Each row was made from one walk, in order. Every step used is in the known rows, and no mark comes twice. Write each row's walk.
Known rows:
Z, N, U, V, B, J, M: [ 2.71 -1.43  2.48  6.28  2.20  6.36  3.12  5.63  3.16  1.12  1.52 -2.52
 -1.00  1.95  1.35  0.54  2.70  5.33 -2.65 -2.16 -1.37  0.98 -2.65 -0.54]
J, B, V: [-2.65  3.08 -1.07  4.45  5.36  0.72 -1.26 -2.04 -0.49 -1.75 -4.79 -0.34
 -0.46 -2.52 -2.02  1.11  0.86  0.95  2.46 -0.65  3.50 -1.63 -2.34 -1.12]
H, P, U, N: [-0.76  0.10  0.26  5.50 -1.99  5.41  6.43  4.58  3.51  8.07 -0.51 -3.74
 -3.41 -1.97  3.84 -1.79  2.01  4.12 -3.57  0.09 -2.53 -0.08 -0.25  2.65]
V, B: [ 0.33 -0.09  0.38  2.54  0.79  2.66  1.08  0.90  1.72 -0.24  1.67 -0.23
 -3.15  3.09  1.28 -1.21  2.67  4.22  1.84 -3.36  4.52 -1.13 -2.76 -1.47]
M, J, B, V, Z, N, U: [ 0.13  1.52  1.67  4.48  6.09  2.10  0.28 -0.55  1.30 -2.28 -1.46 -2.62
 -0.61 -2.31 -2.27  3.71  0.50  3.62 -0.67 -2.04  4.51 -2.05 -4.65 -2.70]
M, J, B, V, Z: [-0.87  2.05  0.95  3.66  5.49  0.26 -0.04 -2.23  0.65 -2.35 -2.25 -1.84
 -1.06 -2.93 -1.95  3.32  0.10  2.66  1.50 -1.97  6.50 -2.87 -4.14 -2.57]
Z, N: [ 2.18 -1.28  1.42  3.13  1.91  3.46  2.19  4.51  3.24 -0.50  0.47 -2.92
  0.37 -0.34  0.31  0.35  2.41  2.07 -2.80 -2.05 -1.54  0.40 -2.67 -0.50]
U, V, H: [-1.30  0.14  0.64  6.02  0.00  4.78  3.59  3.18  4.33  3.13  1.67  0.58
 -3.27  0.48  3.13 -3.42  1.46  4.38  1.22 -0.18  1.61  0.19 -1.48  2.96]
V, Z: [ 0.96 -0.10  0.94  3.93  1.17  2.14  3.68  4.30  4.28 -0.47  1.83 -2.40
 -3.65 -0.31  2.37 -0.70  2.53  3.06 -0.41 -0.93  2.57 -1.08 -1.78  0.51]
H, P, F, V, B, J: [-3.20  1.28 -2.31  6.60 -1.91  4.87  4.82  1.58  2.70  6.11  0.78 -1.70
 -5.25  1.00  2.61 -4.60  2.97  1.37 -1.22 -0.50 -2.02  0.22 -1.00  0.67]
H, P, F, V, B: [-3.25  1.51 -2.50  6.30 -1.85  5.18  4.90  1.43  3.48  5.95  0.87 -1.32
 -5.18  0.94  2.72 -4.99  2.93  1.72 -1.37 -0.66 -2.93  0.30 -0.67  1.18]
P, F: [-0.09  2.30 -2.54  5.07 -1.11  3.22  2.53 -1.26  2.48  3.50  0.68 -1.56
 -1.81 -2.11  3.48 -2.64  1.05  2.67 -2.06  0.13 -2.50  0.31 -1.94  2.62]
Z, N, U: [ 3.42 -0.87  3.09  4.17  2.00  5.78  3.12  4.72  3.59  0.74  1.07 -3.85
  0.36  0.57  0.29  0.51  2.48  3.69 -5.21 -1.98 -4.02  1.42 -3.63  0.11]
N, U, V: [ 2.06  1.13  3.71  5.78  0.14  6.04  4.42  0.91  3.98  4.33 -0.02 -2.05
 -2.63  0.53  2.47 -2.10  1.13  5.00 -1.58 -1.63 -3.46  0.97 -2.09  2.65]
M, J, B, V, H: [-1.45  2.12  1.01  3.56  5.14  0.82 -0.50 -2.76  0.03 -1.79 -1.91 -1.36
 -0.07 -2.68 -2.60  3.31 -0.03  2.71  0.90 -1.62  6.64 -2.23 -5.11 -2.25]
N, U, V, H, P, F: [ 0.04  1.33  2.02  7.98 -0.63  7.99  5.30  2.49  4.40  6.27  1.88 -1.70
 -3.13  1.01  3.54 -3.24  1.64  6.06 -3.81  0.43 -3.94  1.82 -2.55  4.11]
P, U: [ 0.92 -0.01  0.42  2.07 -0.29  4.77  3.46  2.61  2.54  5.30  0.51 -2.46
 -2.63 -2.97  1.78 -1.61  0.89  2.62 -1.61 -0.58  0.56 -0.29 -1.34  2.01]
P, F, V: [-1.57  2.64 -4.05  5.04 -1.27  4.93  3.65 -0.27  4.36  4.05  1.69 -0.44
 -5.11 -1.00  2.06 -5.51  1.84  1.10 -0.36 -0.65 -3.79  0.54 -1.06  1.53]
M, J: [ 1.68  0.73  3.36  1.63  1.54  0.63  1.90 -2.42  1.65  0.16 -0.41 -2.83
 -0.31 -2.10 -0.31  2.36  0.14  2.42 -0.18 -3.25  3.73 -1.81 -4.66 -1.38]
C, W: [ 2.20 -1.49  3.68 -0.70 -0.12  1.30  2.02 -2.91  2.52  1.61 -1.95 -1.04
  0.89  0.09  2.10 -3.20  0.89  0.57  0.02 -3.07  1.20 -0.51 -3.10  2.75]
M, J, B, V: [-0.88  2.38  1.21  3.19  5.08  0.06 -0.51 -3.82 -0.08 -1.81 -3.12 -1.72
 -0.05 -3.13 -2.50  3.42 -0.29  2.13  1.59 -2.36  5.80 -2.63 -4.43 -2.57]
B, V, H, P: [-2.77  0.32  0.43  6.95  4.46  4.25  1.18  3.43  2.06  0.86 -1.64 -1.16
 -1.20 -1.20  0.89 -2.37  2.01  1.15 -0.27  3.90  3.24  0.02 -2.96  0.82]
A, V: [-0.65 -0.46  3.84  3.41  2.20  2.13  0.98 -0.04  4.01 -0.50 -2.35 -0.07
 -4.62 -0.13  0.35 -1.44  2.78  0.56  2.35 -0.25  0.95  0.66 -2.71 -0.16]
J, B, V, Z, N: [-2.29  1.96 -1.64  5.46  6.32  1.67 -0.60  1.73  1.04 -3.11 -3.01 -0.84
 -1.39 -1.96 -1.53  1.25  1.74  1.91  1.39 -0.21  3.72 -1.70 -1.95 -1.54]
C, W, V, H, P: [-0.92 -4.23  3.98 -0.77 -0.66  2.73  3.13 -0.04  4.22  3.14 -0.97 -0.94
 -1.03  1.54  2.08 -6.73  1.71 -1.05  0.49 -2.17  2.61  0.64 -2.21  3.47]

Write each row's walk:
[ 1.99  0.74  3.27  6.50  0.58  6.29  5.16  3.11  5.14  3.57  1.28 -2.18
 -4.08  0.86  3.24 -2.27  1.67  5.78 -1.73 -1.13 -2.51  0.62 -1.65  2.60]	N, U, V, Z
[-2.95  1.85 -1.97  6.25 -1.98  4.79  5.31  1.00  3.57  6.41  0.01 -1.94
 -4.37 -0.50  2.64 -4.73  2.41  0.80 -2.05 -0.22 -4.29  0.44 -0.55  1.92]	H, P, F, V
[-1.98 -0.53  0.60  6.20 -1.19  5.18  5.19  4.03  1.87  7.76 -0.30 -2.15
 -4.03 -0.52  3.54 -2.16  2.11  3.49 -0.24 -0.28  1.33 -0.52  0.21  1.61]	H, P, U, V, B, J, M
[-2.95 -1.26  3.07  5.22  1.63  5.26  2.37  3.67  4.45  2.59  0.12 -0.08
 -5.45  0.36  0.89 -2.35  3.50  1.89 -0.33  2.00  1.80  1.62 -3.21  1.23]	A, V, H, P, U
[ 2.58 -1.26  1.82  5.24  2.40  5.08  4.21  7.67  5.47 -0.75  3.15 -3.74
 -2.77  0.78  1.91 -0.04  3.25  4.59 -4.00 -1.02 -0.70  0.21 -2.52  0.13]	V, Z, N, U
[-3.14  1.30 -2.16  7.02 -1.66  4.51  4.77  1.35  2.13  5.86  0.42 -1.64
 -4.50  0.71  2.71 -3.40  2.94  1.58 -0.71 -0.43 -1.28  0.16 -0.86  0.40]	H, P, F, V, B, J, M
[ 0.48  0.78  3.56  7.04 -0.17  7.46  5.24  2.91  4.19  5.46  1.35 -1.92
 -2.77  1.38  2.76 -2.49  1.83  5.63 -3.13 -0.31 -2.86  1.63 -2.74  3.43]	N, U, V, H, P
[ 0.59 -4.19  3.78 -1.26  0.05  1.60  3.06  0.11  5.13  1.24 -1.12 -1.24
 -2.27  1.10  2.63 -6.41  1.61 -1.01  1.90 -3.01  2.89 -0.30 -1.17  2.77]	C, W, V, Z
[ 0.67 -0.59  0.64  7.04  6.47  4.76  1.42  6.12  4.23 -2.14 -0.89 -2.50
 -2.36 -1.14  1.22 -1.47  2.33  2.40 -0.81  2.62  1.42 -0.47 -1.92 -0.55]	B, V, Z, N, U
[-1.94  1.03 -1.64  7.59 -1.09  6.81  6.18  4.19  5.05  5.99  1.64 -2.92
 -4.86  0.33  2.80 -4.46  3.17  2.37 -4.18  0.15 -5.53  1.09 -0.73  1.79]	H, P, F, V, Z, N, U
[ 1.10  0.13  2.68  4.06  0.35  0.01  2.02  0.07 -1.48  1.04 -1.73 -2.67
  0.46 -1.49  0.80  3.12  1.67  0.85  1.28 -1.30  4.72 -0.65 -3.45 -1.43]	B, J, M
[-0.64 -4.31  2.90  0.15 -1.38  4.41  4.42  1.95  5.20  5.14 -0.38 -1.36
 -2.20  0.90  3.30 -6.97  1.61  0.93 -0.58 -1.60  1.71  0.74 -1.43  4.18]	C, W, V, H, P, U, N
[ 2.66 -1.47  2.44  5.94  1.79  6.65  3.24  5.87  3.82  1.28  1.88 -2.53
 -1.76  2.32  1.33 -0.63  2.73  5.13 -3.09 -2.25 -2.17  1.07 -2.78 -0.34]	Z, N, U, V, B, J
[-3.43  0.32 -1.02  4.24 -0.65  7.29  5.21  5.02  5.11  5.15  3.02 -0.52
 -6.24  1.01 -0.50 -5.42  3.37  0.45 -0.61 -0.53 -0.36  0.86 -1.85  0.52]	F, V, H, P, U
[ 2.94 -0.96  2.78  5.53  1.80  6.56  3.75  5.29  4.61  1.70  1.08 -2.87
 -0.86  0.84  1.33 -0.79  2.23  4.56 -3.86 -1.86 -4.43  1.31 -2.31  0.93]	Z, N, U, V
[-0.73 -0.43 -0.40  4.63 -0.47  7.00  4.35  5.00  4.17  6.74  2.25 -0.69
 -4.41 -2.02  3.25 -3.70  0.99  4.62 -0.70  0.61  1.23  0.12 -0.54  3.66]	P, U, V, H
[-2.73  0.68 -0.74  6.32 -1.06  5.26  4.00  3.25  2.56  4.64  2.77 -1.58
 -1.57  0.10  2.61 -2.29  2.60  3.33 -4.22  1.77  0.41  1.27 -3.66  3.02]	V, H, P, F
[ 0.64 -3.82  4.17 -2.00 -0.38  1.29  2.39 -2.03  4.00  1.93 -2.40 -0.98
 -0.89  0.83  1.91 -6.30  1.05 -1.67  2.05 -3.49  1.99 -0.01 -1.60  2.80]	C, W, V
[-1.44 -1.10  0.26  6.29 -0.66  6.32  6.23  6.77  4.50  7.19  0.68 -2.97
 -4.39 -1.25  3.77 -3.21  2.41  3.52 -2.49  0.25 -1.75 -0.15  0.71  2.69]	H, P, U, V, Z, N
[-2.04 -0.64  0.45  5.85 -1.50  5.60  5.31  4.23  2.39  7.92  0.07 -2.21
 -4.72 -0.17  3.57 -3.27  2.18  3.39 -0.75 -0.41  0.57 -0.41  0.09  1.87]	H, P, U, V, B, J
[ 1.73  0.52  3.29  6.52  0.58  5.99  3.67  1.41  2.53  3.55  0.76 -1.31
 -3.11  2.33  2.60 -0.84  1.82  6.22 -0.08 -2.13  0.11  0.52 -2.40  0.88]	N, U, V, B, J, M
[-2.83  0.03 -0.08  6.93  4.26  5.41  1.59  4.38  2.33  2.32 -1.17 -1.37
 -1.76 -1.92  1.21 -2.79  1.87  1.51 -0.83  4.35  3.24  0.00 -2.62  1.30]	B, V, H, P, U
[-2.36 -0.04  0.86  7.05 -0.61  5.29  4.55  3.73  4.29  4.73  1.27  0.10
 -3.52  0.67  3.51 -3.79  1.86  4.17  0.42  0.20  0.68  0.30 -0.97  3.27]	U, V, H, P
[-3.41  0.53 -0.51  4.34 -0.45  6.16  4.82  4.06  4.84  3.73  2.59 -0.28
 -5.61  1.74 -0.68 -5.04  3.50  0.04 -0.08 -1.01 -0.36  0.82 -2.31  0.10]	F, V, H, P
[-1.80 -0.13  0.77  5.39 -1.46  5.41  5.77  3.64  3.26  8.29 -0.75 -2.51
 -3.87 -1.75  3.59 -3.46  1.57  2.80 -1.52 -0.08 -1.59 -0.15  0.53  3.09]	H, P, U, V
